Every row comes from one small tree of marks. Brackets hold a mark, then the marks that hang from it, in alphabetical order. Every link used is in the known rows. Which tree was each row made from?
Known rows
(nafedok (ruko getin repuv)): [-0.10 -1.97  0.31 -1.24 -0.77  0.70 -2.87  0.42 -0.62 -1.04 -0.91  0.69
 -0.72 -0.38  3.04 -0.10  0.04  1.40 -0.88  3.94]
(lufinuz (getin ruko)): [-0.97  0.85  0.39 -1.17 -1.67  1.35 -2.68 -0.29 -5.39  1.34 -2.65  1.95
  1.45  0.86 -1.97  0.48 -0.64  1.02 -0.49  4.11]
(ruko kero repuv): [-1.07 -3.20  0.73 -0.40 -0.65  1.93 -2.86 -1.53 -1.19 -0.52 -1.21  1.13
  1.86 -1.17  0.40 -1.80 -0.54 -0.55 -0.54 -0.80]
(mozed (ruko (getin lufinuz) kero nafedok)): [-1.45 -1.77  2.45 -1.52  0.47  1.84  0.26 -0.37  2.90  0.05 -1.25  4.08
 -1.15  1.12  2.22 -0.70 -0.19 -1.44 -0.06  1.51]
(lufinuz (getin (ruko kero (repuv vosumil)))): [-0.92 -0.09  0.70 -2.49 -2.09  1.39 -3.23 -1.01 -3.28  0.56 -2.32 -0.32
  2.63 -0.66 -3.28 -2.24 -1.60 -0.44  0.52  0.81]
(getin lufinuz ruko): [-2.09 -0.41  2.59 -1.06 -0.97  1.62 -1.95  0.74 -3.49  0.96 -1.09  4.40
  2.23  0.71 -0.35  1.30  0.70  1.66 -0.41  5.57]
(repuv (ruko getin kero nafedok) vosumil): [-0.49  1.57  0.18 -1.87 -4.25  0.82 -1.05 -0.13  0.88 -0.71 -0.08 -0.38
  0.50 -0.14  3.81 -1.72 -1.32 -0.73  1.39  0.52]
(lufinuz (getin (ruko kero nafedok))): [-1.37  1.08  0.61 -1.83 -1.58  0.96 -1.33 -0.64 -3.72  2.15 -2.66  1.60
  0.64  0.01 -2.62 -1.02 -1.33 -0.84 -0.06  1.24]
(kero (ruko getin nafedok)): [-1.00  0.52  0.01 -1.69 -1.43 -0.19 -1.79  1.80  0.55  0.04 -1.90  1.90
 -0.95  0.09  2.55  0.61 -0.34 -0.56 -0.20 -3.09]
(nafedok ruko): [-0.16  0.35 -0.10  1.09 -1.61  1.54 -3.60  0.29 -2.71 -0.28 -0.39  2.18
 -1.80  1.22  2.39  0.76 -0.31  1.55 -0.83  6.10]
(ruko getin): [-0.57 -0.45  0.43 -0.89 -1.63  1.66 -1.94 -0.96 -2.35 -1.02 -1.20  2.66
  0.81  0.57  4.14  0.82  0.33  0.65 -0.53  1.00]
(nafedok (ruko getin)): [-0.09 -0.16  0.18 -0.55 -1.56  1.47 -2.58  0.00 -1.69 -0.97 -0.41  2.34
 -1.33  1.02  4.49  0.77  0.01  0.83 -0.83  4.76]
(getin lufinuz (ruko nafedok)): [-2.20  1.15  2.46 -1.30 -0.99  0.23 -0.96  1.40 -2.67  2.00 -1.65  3.62
  0.37  0.01 -1.26  1.06  0.28  1.95 -0.05  4.41]
(kero (ruko getin)): [-0.83 -0.99  0.20 -1.47 -1.45  1.13 -2.76  1.10 -0.36 -1.08 -1.36  2.66
  0.84  0.81  3.39  0.83 -0.02 -0.83 -0.55 -1.94]
(repuv (ruko kero nafedok)): [-1.17 -0.36  0.27  0.04 -2.61  1.06 -1.11  0.23 -0.62  0.68 -0.63  0.97
  0.28 -0.07  1.99 -0.94 -0.88 -0.26 -0.08  2.89]
(ruko nafedok): [-0.72  1.95 -0.09  0.66 -1.65  0.24 -1.97 -0.01 -2.45  0.99 -1.75  1.66
 -1.78 -0.07  0.94  0.58 -0.39  1.77 -0.15  1.11]
(ruko getin kero nafedok repuv): [-1.12 -2.15  0.80 -2.45 -0.64  0.33 -0.55 -1.03  0.94 -0.09 -1.80  0.41
  0.38 -2.07  1.76 -2.09 -0.50 -1.05 -0.03 -3.51]
(repuv vosumil): [-0.12  2.71 -0.14  0.68 -3.27  1.59 -4.10 -0.82 -3.03 -0.87 -0.72  0.92
  0.05  0.79  1.73  0.02 -0.80  1.64  0.73  1.40]
(mozed (ruko getin nafedok)): [-0.35  0.07  0.17 -0.24 -0.10  0.62 -1.43  0.62  0.63 -0.18 -1.56  2.04
 -2.94  1.26  2.92  0.32 -0.08  0.81 -0.25  3.06]

Write each row's tree
[-0.74  0.33  0.04 -1.09 -2.68  0.10 -0.56  1.03 -0.52  0.18 -1.18  0.72
 -0.10  0.02  3.88  0.57 -0.20  1.34 -0.09  3.47]	(repuv (ruko getin nafedok))
[-2.09 -2.24  2.74 -1.81 -0.16  0.91 -2.30  1.05 -2.55  0.88 -1.67  2.71
  2.76 -0.77 -1.84  0.45  0.58  2.18 -0.48  4.75]	(getin lufinuz (ruko repuv))
[-0.44 -3.26  0.68 -1.70 -0.65  1.66 -2.35 -0.65  0.28 -1.24 -0.43  1.11
  0.14 -0.63  3.08 -1.63 -0.46 -0.91 -0.78  1.91]	(nafedok (ruko getin kero repuv))
[-0.97 -0.76  0.51 -1.82 -0.95  0.71 -3.02  0.07 -4.46  1.24 -3.18  0.44
  2.03 -0.44 -3.30 -0.25 -0.67  1.55 -0.55  3.23]	(lufinuz (getin (ruko repuv)))
[-1.77 -1.79  1.99 -3.22 -0.16 -0.67 -0.86  2.26  2.90  0.32 -2.69  1.80
  0.55 -1.28  0.19  0.24  0.02  0.10 -0.12 -3.51]	(kero (ruko (getin lufinuz) nafedok repuv))
[-0.72 -1.24  0.60 -0.76 -0.04  1.47 -0.92 -0.53  1.51 -0.32 -1.01  2.52
 -2.08  1.06  3.00 -1.20 -0.49 -1.52 -0.18  1.10]	(mozed (ruko getin kero nafedok))
[ 0.34  0.02  0.09 -1.47 -2.11  0.59 -3.66  0.32 -0.39 -1.69 -0.54 -0.60
 -0.91 -0.39  2.86 -0.79 -0.66  1.62  0.20  3.18]	(nafedok (ruko getin (repuv vosumil)))
[-2.01 -2.71  2.92 -3.35 -0.09  0.60  0.79 -0.92  2.42  0.28 -2.12  2.25
  1.39 -2.08  0.75 -1.53 -0.13 -1.02  0.09 -3.05]	(ruko (getin lufinuz) kero nafedok repuv)
[-1.80 -3.03  2.55 -2.22 -2.13  2.58  0.07 -0.60  0.89 -0.76 -0.37  3.48
  3.52  0.53  4.02 -0.20  0.03 -1.16 -0.27  3.09]	(repuv (ruko (getin lufinuz) kero))
[-1.63 -1.31  0.67 -1.43 -0.70  0.12 -2.20  0.52 -2.35  1.37 -1.35  0.40
  0.70 -1.81 -1.55 -1.89 -0.56 -0.03 -0.14  1.04]	(getin (ruko kero nafedok repuv))
[-1.08 -0.94  0.47 -1.60 -2.54  1.02 -0.03 -0.03  0.47  0.04 -0.68  1.12
  0.77 -0.21  3.97 -0.93 -0.56 -0.95  0.01  1.51]	(repuv (ruko getin kero nafedok))
[-0.29  2.16 -0.17 -0.38 -2.26 -0.71 -3.17  0.30 -0.98  0.19 -1.96 -1.64
 -1.30 -1.60 -0.91 -1.16 -1.10  2.60  0.98 -0.72]	(ruko nafedok (repuv vosumil))
[-1.24 -0.07  0.15 -0.97 -0.78 -0.80 -2.68  1.65 -3.32  1.56 -1.92 -0.02
 -0.16 -1.55 -1.67 -0.38 -0.13  2.34 -0.16  3.02]	(getin (ruko nafedok repuv))
[-0.85 -2.45  0.45  0.19  0.78  0.83 -2.29  0.06  1.51  0.26 -1.56  0.67
 -1.97 -0.33 -0.53 -2.08 -0.85 -0.24 -0.19  1.53]	(mozed (ruko kero nafedok repuv))
[-0.52  1.37 -0.36 -1.00 -2.05 -0.98 -3.93  2.26  0.85 -0.04 -2.07 -1.27
 -1.05 -1.11 -1.14 -0.90 -1.30  0.86  0.80 -3.41]	(kero (ruko nafedok (repuv vosumil)))
[-2.54 -0.12  2.82 -1.71 -0.89  1.15 -0.44  0.27 -1.72  1.90 -1.12  4.01
  1.22 -0.24 -1.13 -0.38 -0.16 -0.41  0.03  2.41]	(getin lufinuz (ruko kero nafedok))
[-0.61  0.77  0.22 -0.88 -2.16  0.27 -2.57 -0.89  0.07  0.07 -1.38 -1.16
 -0.31 -1.86 -0.74 -2.81 -1.57 -0.05  1.10 -2.92]	(ruko kero nafedok (repuv vosumil))
[-2.56 -1.95  3.00 -2.47 -0.06  0.45 -0.75  0.66 -0.63  1.78 -1.71  2.37
  1.83 -1.72 -2.58 -1.26 -0.15  0.10  0.04  1.51]	(getin lufinuz (ruko kero nafedok repuv))
[-1.01  2.31  1.70 -2.23 -3.84  0.19 -0.37  1.06  1.26 -0.16 -0.96  0.72
  0.56  0.19  2.85  0.20 -0.59  1.70  1.30  2.94]	(repuv (ruko (getin lufinuz) nafedok) vosumil)
[-0.41 -0.49  1.98 -2.33 -1.57  0.88 -2.49  0.48  1.00 -1.38 -0.79  0.99
  0.05 -0.27  2.06 -0.29 -0.30  1.69  0.28  3.57]	(nafedok (ruko (getin lufinuz) (repuv vosumil)))
[-1.15  0.75  0.40 -1.68 -2.02  0.00 -2.99  0.48 -2.03  0.70 -0.99 -0.85
  0.52 -1.79 -1.67 -2.52 -1.20  0.19  1.00  0.18]	(getin (ruko kero nafedok (repuv vosumil)))
[-1.27 -3.80  2.59 -2.54 -0.14  1.87 -1.15 -0.54  1.65 -0.92 -0.72  2.67
  1.07 -0.59  2.26 -1.15 -0.15 -0.89 -0.70  2.36]	(nafedok (ruko (getin lufinuz) kero repuv))
